Known rows, with every step that occurs
v/x/m/q/g: [-56.1 -18.7  -1.5  44.6   7.6  31.7 -17.9  16.9  60.9 -21.3   9.0 -25.9
   1.8 -38.6 -20.9 -25.9  15.5  45.6   0.4   7.3 -20.0   9.2 -16.1 -25.7
 -15.4 -33.2]
g/c/f/x/v/q: [ -0.9  -1.6   8.7 -24.8  -4.0 -44.6  11.7 -18.0 -40.8 -18.3  -1.7   2.5
   2.5  13.2  -0.4  17.4 -31.3  -3.1   3.4  -7.8 -10.6 -41.1  -4.1  -5.1
  28.4   3.2]
m/q/g/c/v/x/f: [ -2.8 -15.3  -8.7 -24.2   2.2 -45.2  -1.0  12.3  -8.3  -7.0  -4.9   5.1
   4.6 -51.4  -8.6 -11.5 -21.8  25.4 -14.6  27.8  11.3  16.8   2.5   9.8
   4.3 -40.0]
v/q: [ -7.1 -29.3   9.1  43.9  15.1  43.8  28.5  -0.9 -17.9 -17.6  -3.1  -1.3
 -10.4  22.4  -5.2  -2.1  -6.0 -15.4  11.0 -38.0  -8.7 -11.9  -2.5  29.0
  -9.1   5.0]
g/c/v/q: [ 16.3   2.1   4.1 -11.5  27.7  -2.3  16.8   3.7 -49.2  -1.0  -4.6  10.5
  -4.4  24.5   5.3  -6.8 -41.6 -18.7  17.4 -19.1  18.5  -2.7  13.3  40.3
   3.4  -0.9]
c/m/q: [-11.1  36.6  18.4  34.6   8.1  38.3   3.2  22.9  13.0  11.5  20.3  -2.9
   5.6  15.2  -4.5  -0.2   0.1 -11.7  15.6 -29.7  -7.3  20.1 -15.6 -17.0
 -13.2  -5.6]
q/m/c: [  4.9 -35.7   4.2  40.7  -1.9  20.5 -24.0  10.7  14.7   3.5   9.5  -5.4
  13.2 -11.4   8.5  -6.5  30.4 -12.5 -22.9  -2.2 -17.4  16.5  -5.1  12.6
 -11.3 -14.3]
v/c: [-13.3  -9.7  -1.3  13.5  -9.5  39.0   6.3  14.5 -31.0  -8.2  -6.3   2.8
   2.8   7.2  15.7   4.7  -2.6   5.1   1.9  -1.4  13.0 -19.4 -11.2  -0.7
 -13.2   0.6]
c/f/x/g: [ 22.5  -8.1 -19.7 -28.2 -11.9 -46.5  20.3 -48.5   3.6   5.9 -27.0  -3.0
  10.2 -15.7  -3.8  24.3   2.1   7.8  -1.3  19.6   3.7 -17.5   9.6 -23.8
   6.4  14.4]
c/v: [ 14.9  11.5  28.6  -1.1  22.2  24.1  10.3   6.1 -33.5  11.6  16.9   9.7
  12.0  37.2  -2.8   5.2 -30.7  -6.5   7.0   9.2  35.3  11.3   9.5   9.9
  -7.0   5.7]
z/v: [  8.4  -8.6   0.2   9.5  -1.3  48.8  35.8  -4.9 -27.4  17.9  -6.0  20.6
   8.9  63.2 -24.9   7.2 -35.9 -35.0   2.2   1.0  34.1  30.3 -12.4  33.3
  -4.1  12.1]
v/q/g: [ -7.0 -39.8  -7.9  41.4  17.2  31.4  23.2 -15.3   2.4 -24.4   7.1   2.2
 -12.2   0.9  -8.5  -5.2   5.6 -10.7  -1.8 -19.5 -14.7  19.1  -2.6  39.4
 -20.5  -0.3]
f/x/m: [-22.2   7.2  -3.5  -4.0  23.0  16.9 -19.7 -24.8  30.7   7.6   3.7 -31.2
  -7.8  38.8 -16.4 -10.5 -14.2  16.0  16.3   6.7   6.3  31.3   4.9 -27.6
  -0.1  25.4]
m/c/f/x/v: [ 12.5  15.1  29.1 -14.1 -28.6 -47.8  -3.8 -13.3 -15.8  -2.4  -1.2   1.2
  15.3  -4.6   7.5  24.9  -1.5  10.3 -19.8  15.2  -2.9 -33.9   4.1 -36.4
  28.0  19.7]
x/g/c/v/q: [ 34.5  -6.3  -8.6 -45.5  36.3 -28.0  34.1 -23.4 -13.7   9.9 -21.3  15.0
  -9.5  -5.8  -5.8  -3.9 -10.4 -11.1  15.6 -16.9  13.0  -7.7  36.5  41.7
   4.8  -1.9]
f/x/g/c/m: [ 21.0  33.9 -60.3 -90.2  30.5 -48.0   4.9 -48.3  33.9  42.5 -16.0  -8.2
 -20.0  20.8   7.1  -3.6 -12.8 -20.5  36.6  -7.7  16.0  26.4  20.3   4.9
   3.4  21.1]
c/f/x/v: [ -1.1   7.9  31.1 -12.4 -12.6 -19.0   5.1 -16.7 -22.9  -5.4  20.0   1.0
  18.6  24.1  -7.3  28.4 -21.4   9.1  -7.3  21.0   6.9 -28.2  -8.7 -36.5
  16.8   8.5]
c/f: [  9.3  -9.7   1.2  21.9 -21.6  -2.7  -2.1  -9.6 -49.0   6.0  -3.0   9.3
  27.1  -0.5   7.7  20.6 -24.7 -10.7 -11.0   4.7   1.2 -13.7 -11.0   5.1
  -7.5   2.4]
v/c/m/q: [-21.0  35.1  15.0  32.0 -16.7  38.1   3.4  47.8   1.2  -7.8   0.0   0.1
  -0.9 -14.5  10.2  -4.7  16.3  13.2   9.9 -21.9  -8.9 -17.1 -21.7 -34.8
  -7.4  -8.4]
x/v/q/m/c: [ -3.0 -47.6  50.0  46.0   1.7  30.0   4.7  25.5  23.2 -27.5  21.7  -0.1
   1.2 -17.4  -9.4 -10.6  50.4   2.1 -26.6 -26.0 -42.5 -28.7   3.5   9.6
  11.5 -17.3]
x/v/c: [-18.4  -2.4  34.0  -5.0  -3.3  39.4  10.9  20.4 -23.1  -8.9  24.5  10.0
   6.6  15.0   2.7  11.6   5.0  14.7  -4.3   2.1  11.8 -36.4  -7.0 -12.1
   0.2  -4.8]
z/v/q: [  5.1 -28.9   7.6  32.2  -2.2  54.8  58.5   2.8 -27.6 -11.5 -24.1  18.8
  -9.0  50.2 -30.4  -2.0 -24.1 -30.7   6.2 -27.5  11.8   1.6  -9.8  44.5
   5.6  13.5]
c/g: [ 13.4  11.6  -9.2  29.6  -8.4  23.6  -4.5   6.4  -3.9  10.4   4.4  -0.7
 -22.4  22.0  21.6   4.9  15.1 -32.6  12.3 -11.8   7.4   8.5   5.0  25.9
 -21.7  21.6]
q/g/c: [ -2.3  -9.0 -48.8 -19.0  28.0  -9.6 -19.5 -33.4 -15.4  20.3  20.7   9.2
   6.5  16.7   9.3   3.1 -29.0 -29.2   2.2  10.5  15.1  64.0  -5.2  49.7
 -30.1 -10.3]

Rows
[ 29.6  -5.7 -44.9 -47.1  -5.2 -58.9  -3.7 -46.7 -31.7  32.3 -24.6  16.3
  22.8 -31.2   9.4  21.8 -15.1 -17.8  -5.6   5.4   2.7  -2.4  13.9  29.0
  -4.2  -6.2] : x/g/c/f
[ -7.4 -35.2  15.8  -3.4  -6.4 -33.8 -11.1  -2.7 -15.5 -28.6  16.0  -3.5
  12.1  -5.0  -6.2   6.6  -4.0   3.3 -15.0   4.8 -32.9 -36.6 -14.7 -11.3
  24.8 -25.2] : g/c/f/x/v/q/m
[-39.7  -8.2 -33.6  10.8 -18.3 -40.4 -46.5   7.2  13.6  -9.7 -12.8 -13.5
  20.8 -73.2  -2.1 -15.2 -13.3  36.6 -11.2  19.9 -27.3  -7.0 -20.8 -17.1
   0.0 -42.5] : v/x/m/q/g/c/f
[ 21.7 -14.0  -5.5  52.4 -26.7   7.7 -36.2  28.6  29.1   2.3  -2.2  -5.5
 -16.7 -24.3  28.4 -10.5  62.7 -24.6 -17.6  -5.7 -26.2   7.3   4.8  20.4
 -13.7   3.0] : q/m/c/g
[-25.3  10.2   6.4  35.9 -15.2 -27.7 -33.8 -20.0  35.0 -17.9   5.8 -21.1
  21.6 -37.4 -23.1   4.0   7.6  40.8 -21.4  31.1 -27.3  34.6 -15.7 -57.5
  -0.8  -5.6] : c/f/x/m/q/g
[  1.7  19.9   0.7 -49.1  -3.3 -53.5 -11.7 -26.2 -41.8  11.1  15.4   4.1
  20.6  27.2   4.6  26.7 -44.2  -5.9  -0.4  20.8  12.9 -13.0  -7.5 -14.9
  17.7   1.1] : g/c/f/x/v
[  5.7  21.5 -58.3 -41.8  26.7 -14.9 -26.1 -23.3   2.8  35.4  16.2   8.0
  -7.0  12.1  16.1 -10.9 -27.6 -35.0  14.8  -3.8   8.4  61.3  -0.7  45.0
 -20.2   4.3] : q/g/c/m
[  7.2 -44.6  43.3  46.0  19.0  43.1  13.3  28.8  -7.3 -28.7  16.7   2.1
   3.9   5.0 -14.9 -16.1   7.8   2.2  -8.9  -5.7  -9.8 -14.1   1.5  13.1
   0.3 -20.5] : c/v/q/m
[ 19.0 -56.2  17.7  -4.6 -23.9 -21.8  -9.3  36.2   7.5 -10.6 -27.0  -5.1
  -0.5 -61.0   2.0 -27.4  22.4  29.7 -33.1  22.1  -6.8 -36.7  16.8  -0.3
  26.1 -21.7] : q/m/c/v/x/f
[  8.0   5.1  12.2  -2.0  13.3 -29.2  -4.8 -10.8  47.4 -23.4 -23.8 -18.8
 -26.4 -22.9 -13.3 -30.0  15.4  36.3  -8.1   9.0 -10.7  20.3  33.4 -13.5
  21.0  33.7] : f/x/m/c/v/q/g
[ -6.3  28.8  20.1 -11.5 -25.6   7.3   5.6  23.6   9.7 -21.7   6.3  -7.3
 -33.9  20.9  20.9  11.7  31.0  13.5  10.6  10.6  10.7 -42.9   1.7 -35.0
   8.1  25.6] : f/x/v/c/g
[-25.4  44.1  52.8  12.2  -9.6  42.2   8.4  52.2   8.9  -8.3  28.4   6.9
   4.1  -6.3  -1.9   2.5  24.3  22.9   3.3 -18.1  -9.4 -34.4 -17.1 -46.4
   6.0 -13.5] : x/v/c/m/q
[ 31.7 -35.0 -16.0  -6.7 -30.6 -63.6 -11.1 -28.7  37.8  -0.7 -31.8  -8.3
  16.1 -61.4   3.2   8.9  50.1  15.7 -32.0  25.9 -29.4 -18.7  10.0 -28.8
  13.9  -3.0] : q/m/c/f/x/g
[-12.5  25.5   0.2  36.0  12.0  25.2  -3.2   8.5  34.6   5.2  30.3   0.8
   4.5  -6.9  -8.4  -3.8  12.0  -8.2   2.0 -11.4 -12.1  50.9 -16.0  -5.6
 -24.2  -8.9] : c/m/q/g
[  7.3  21.8 -13.5 -22.1 -28.8  44.5  31.2  28.7 -21.9  13.0 -32.1  23.8
  -9.0  31.6  -3.8  -9.7 -19.9 -15.9  10.0  -4.3  26.4  -9.8 -14.6   9.5
  11.6  22.3] : z/v/c/m
[-30.5  14.1 -22.4  14.5  29.1  -3.0 -45.8 -17.8  30.7  13.0  27.3 -11.5
  14.6 -17.3 -15.7 -11.3  -4.9   6.3  -6.1   4.3 -15.3  82.9  -7.2   6.5
 -24.4 -24.0] : x/m/q/g/c
[ 11.0 -10.2  -3.3   4.2 -61.0  12.4  27.7  16.4 -70.0  -6.6 -45.0  33.6
  22.0  -0.7  -2.5  16.3 -27.4  -3.0 -22.3  21.7  20.0 -39.0 -24.4   2.6
  15.0   6.6] : z/v/c/f
[-10.4  29.5  26.2 -28.2  -4.5  34.9   6.8  32.9  -5.9   5.3  19.0  10.5
  -5.7  10.4   7.7  -2.8   5.9   9.6   7.6 -11.5   5.4 -39.2  -2.5 -15.4
   9.2   9.3] : x/v/c/m
[-16.7   6.4 -23.0  22.1  23.8  -2.6 -18.2 -14.4  -1.5   6.7  31.4   4.6
  17.8  -2.9  -1.8   8.8 -12.9 -16.2  -2.6   2.6  -0.2  68.6 -19.2  22.0
 -33.2 -32.0] : m/q/g/c
[-23.3   7.9  28.3 -21.9  -1.7  20.2  16.4   8.6  -6.0 -19.8  16.5  -5.8
  -4.0  32.9   0.5  13.9   0.3  26.3   7.0  15.4  18.5 -35.0  -9.2 -42.1
  10.4   9.2] : f/x/v/c
[ 32.4  23.3 -23.7 -87.3  39.6 -55.1  15.4 -43.0   3.4  28.7 -10.3   1.1
  -2.7  24.7  -2.1   7.8 -27.7  -2.3  23.0  24.5  44.5  21.6  30.6   1.6
   6.3   9.0] : f/x/g/c/v
[ 25.9  25.4 -54.2 -74.7  29.6 -27.7  -1.2 -34.7  15.8  52.9 -11.9   8.0
 -10.2   1.8   9.2  -5.4  -6.4 -31.5  26.9 -21.3   9.2  25.6  22.2  35.8
  -7.5   9.1] : x/g/c/m
[  8.6  37.1 -17.5   6.5 -18.2 -24.5 -38.3  -4.1  55.2  10.0 -29.7 -31.8
 -43.3  -3.0  18.6 -17.6  39.3   3.7   8.4  -3.1 -11.7  16.2  27.6 -19.2
   7.3  53.5] : f/x/m/c/g
[-55.4  -7.4  16.3  46.7   5.3  43.0 -12.9  32.5  40.3 -14.0  -0.8 -30.1
   3.8 -17.6 -18.2 -22.7   5.3  41.2  13.1 -10.3 -15.1 -21.3 -14.7 -36.8
  -3.4 -27.0] : v/x/m/q
[ -2.0  19.8  24.5   6.1 -25.9  28.5   1.7  36.6  -8.8  -9.9  12.6   8.5
 -22.9   3.1  22.2   8.4  37.3   2.1   0.2  -2.5   4.6 -44.7   3.8  -4.7
  -2.3  13.2] : x/v/c/g
[ 27.9  21.9 -12.7  29.5 -26.3  -4.9 -13.8  11.8   4.6  14.5 -18.5   0.5
 -28.3  -5.4  35.2   0.1  35.3 -30.4   0.3 -19.3  -4.0   3.5  17.2  26.0
 -10.9  31.8] : m/c/g
[ 22.7 -33.6  -7.5 -40.1  37.5 -35.3  16.7 -18.2  28.5 -11.2 -11.6  -7.4
 -11.5  -7.2 -13.8 -12.5  12.3   5.8   8.0   8.1  -1.3  -1.9  23.0   6.1
  13.5 -17.7] : f/x/g/c/v/q/m
